Known rows, with every step that occurs
g j q p: [-11  16  -5  37  41  38   6   2  -4 -27  36 -22 -40 -22  44   4 -21  28
 -61   4  11 -21  -4 -28 -28]
w q: [  7  16  25 -34 -10  -4  54   4 -23  14  19  10  10 -41 -15  13  36 -11
  19  18 -49 -11 -31   4 -21]
p j w q: [ 25  44  35 -15 -38 -20  23   4 -33  14   0   3  31  11   1 -29  10 -26
  -9  12 -21  14   2   5  -2]
p j q: [ 12  15  21 -15   9  40  -3  30 -41  -5  11 -18   0  -2  -6  -7 -20  24
 -42 -10 -14 -36  20   7 -57]
g j w q p: [ -3  39  10  37  -9 -22  31 -24   6 -11  24  -4  -6  -8  50 -22   8 -25
 -28  26   1  33 -15 -31  29]
w q j p: [ 13   3  13   1   4  -8 -11   7 -41  22  23   0 -45  17  51 -19 -19 -35
  -2  23 -29 -26   5  38  34]
j w: [ 24  -6 -13  -7 -27 -40  16 -36  24   3 -52  25  40 -24 -47 -29  56  10
  29   3  -1  30  -4 -19 -37]
v q p: [  1 -14  17  -6  18 -10  32 -23  22 -54  15  -9   9 -26  15  37   9 -21
   8  34 -50 -27 -25 -33  15]
v w q p c: [-32   0   0  -2  18 -42  28  21   0   4  -4  20  37  11  11  51  16 -33
 -24  21 -35  16 -22 -12  28]
c j p q w: [ 20 -60 -15   1   5  -8 -21  24  52   4  18  -4  -8  69  11 -34 -70  77
  12 -65  -6 -22   3  50  10]
v q: [ 18 -21  18 -41 -13   5  43 -27 -12 -33  12   7  27 -59 -26  18  48  -2
  36  25 -43 -42 -19 -15 -27]
c j w q: [ 23  29  19 -44 -23  -3  -5  -6 -12  23  24   2  30   0 -28 -21  10 -21
  30  -6   6  32 -15 -19 -21]
c j p: [  6 -32 -10  -1   8   6 -40  38  24  80  15  -4 -59   9  -6 -34 -31  21
   7 -59 -49 -34  13  13 -46]
v w q: [ 29 -15  35 -49   1 -28  78   6  -9 -20  10  28  68 -45 -18   3  60   1
  17   7 -53   9 -35  -3 -42]
v w q j p c: [-10 -15  -8  -3   5 -26 -27  19 -52  33  -6  28   4  34  36  -5   3 -35
 -13  10 -12 -17  21  43  42]
j q: [  8  -6 -10 -31  20  23  13   0 -14 -21   3   9  24 -29 -27  15  21  41
  -5  12  -6 -27 -11  -8 -67]
g q p c: [-74  17 -39  53   8  10   5   4  31   1 -17  22 -42 -14  29  49   1  -7
  -9  44  31  -5 -21   2  49]
p c: [-32  -1 -29   5 -19   1 -14  11 -13  68 -50  14 -17 -33 -49  21  39  -5
  10  -8 -10 -16  15   7 -18]
v q j w: [ 40   0  15 -24 -27  -9  -6 -72 -39 -73 -19   0  49 -18  -4 -17  44 -47
  42  46  41  14  18 -18  26]
w q p c j: [-51  41   4   4  13  22 -41  46 -16  62  33 -25 -48  28   9  51 -44 -53
 -20  -8 -12   0  -4  -7  41]
q p c j w: [-36  20 -36  26  -6 -18 -74   8  28  50 -34 -11 -14  45 -24   4 -26 -35
 -11 -25  36  40  26 -30  26]
v q w: [ 16 -53  28 -32 -13 -16  57 -30  10 -52  13  -6  45 -33 -19  30  50  18
  36  12 -39 -22 -22   2   2]

Rows
[  2  17  11  21  -8  42  23 -22 -20 -43  -6   7 -39 -50  28 -12  31 -20
  32  35  61  12   1  15  23] => g q j
[ 26 -42   3  -3 -12 -21  50 -14  39 -48 -16   7  45   9 -20  -3   7  63
  25 -16   4   9 -16  32   9] => p q w
[ 12 -56 -20  47 -11  -9  21  -1  41  -3  15   7 -26  26  46 -54 -36  92
 -16 -38  -5 -34   3  54  13] => g j p q w
[ -8  -1 -10   5  52   2   5   2  17 -42  11  -6   7   3  11  32 -16  23
 -37  25 -13 -13 -18 -25 -24] => j q p
[-29  12  16 -13  21  -7 -12  45  -8  30  25  -5  13  32   5  38 -25 -40
 -22 -22 -15  24  -7 -17  20] => v w q p c j
[ 14 -17  28  -5   9  18  15  26 -25 -24  10 -31  21  23  -1   8 -13  48
 -44 -24  -7 -17  16  26 -26] => p j q w
[ 13   2   1 -43  24  58 -29  22 -20   5  34 -15  -2 -12 -34   2 -19  31
  -7 -29  14 -19   1 -12 -76] => c j q
[-46  14 -16  29  12  20 -62  39  12  74 -11 -28 -62  19 -16  30 -40 -31
 -18 -40   3   7  26 -17  19] => q p c j
[-74  27 -28  43   9  45 -39  30  26  27  13  -2 -68   7  24  38 -39 -18
  -7   0  53   3  -6  -7  38] => g q p c j
[  9 -30  10 -34  26  33 -14  18   1 -15  37 -26  18  14 -30  15 -13  53
  -4 -41  21   0   1   3 -42] => c j q w
[ -4  11   2  -7  55  38 -38  26   9 -18  39 -34 -20  21   7  25 -56  13
 -35 -19   7  -6  -3 -30 -35] => c j q p
[-14  34   5  58 -10 -12  17  -6  45 -46 -14   4  -9  20  57 -23 -18 -10
 -21  30  32  34  -5 -11  40] => g q p j w
[-42  36 -29  16  -5 -50 -11 -13   3  19 -25  19  26  36   7  36   4 -44
 -17  50   4  32 -16 -14  62] => j w q p c
[ 22   8 -11  25 -39  -8  19 -36   3  23 -23  12  -9 -49 -11 -61  52  14
   7 -12  20  27  15 -21 -40] => g j w
[-31   7 -16  -8 -17  32 -53  34 -20  98 -17 -10 -44 -14 -56  10  -3 -15
  10 -51   8  -7  31   2 -26] => p c j
[ 53  15  -9   0 -25 -16  -8 -54  -9 -67 -50  16  48  22  -7 -55   0  -2
  33  19  81  51  27  11  29] => p q j w
[  3  23   7   4   5 -57  32 -24  27 -27  -1  10  35  15  17   7  14 -27
  -4  47 -21  39 -37 -28  32] => j w q p
[ 17 -71 -25  14   0 -43  22   0  61 -20 -10  22  18  48  14 -23 -29  85
   9 -22 -28 -29 -12  55  19] => j p q w
[-27 -15 -37  39  -4  -3 -76  14 -35  77 -42   3 -71  25  15 -14 -13 -25
  -5  -9   8 -33  51  46  38] => q j p c
[ 27   3  -2 -20 -24  -7 -25  -8  18  31 -16   1  13  -7 -49 -39  14  -3
  32 -41  17  38  14 -26 -46] => c j w
[ 30  -3  34 -25 -10  24   7 -38 -53 -55   7 -20   2 -41   4   2  33 -47
  36  32   4 -19  15  -5  14] => v q j
[ 47  10  13   6  -9  25   5 -24 -24 -49 -26  -5   0  -2   0 -31 -13  -3
  25   3  47  11  25  26  17] => p q j
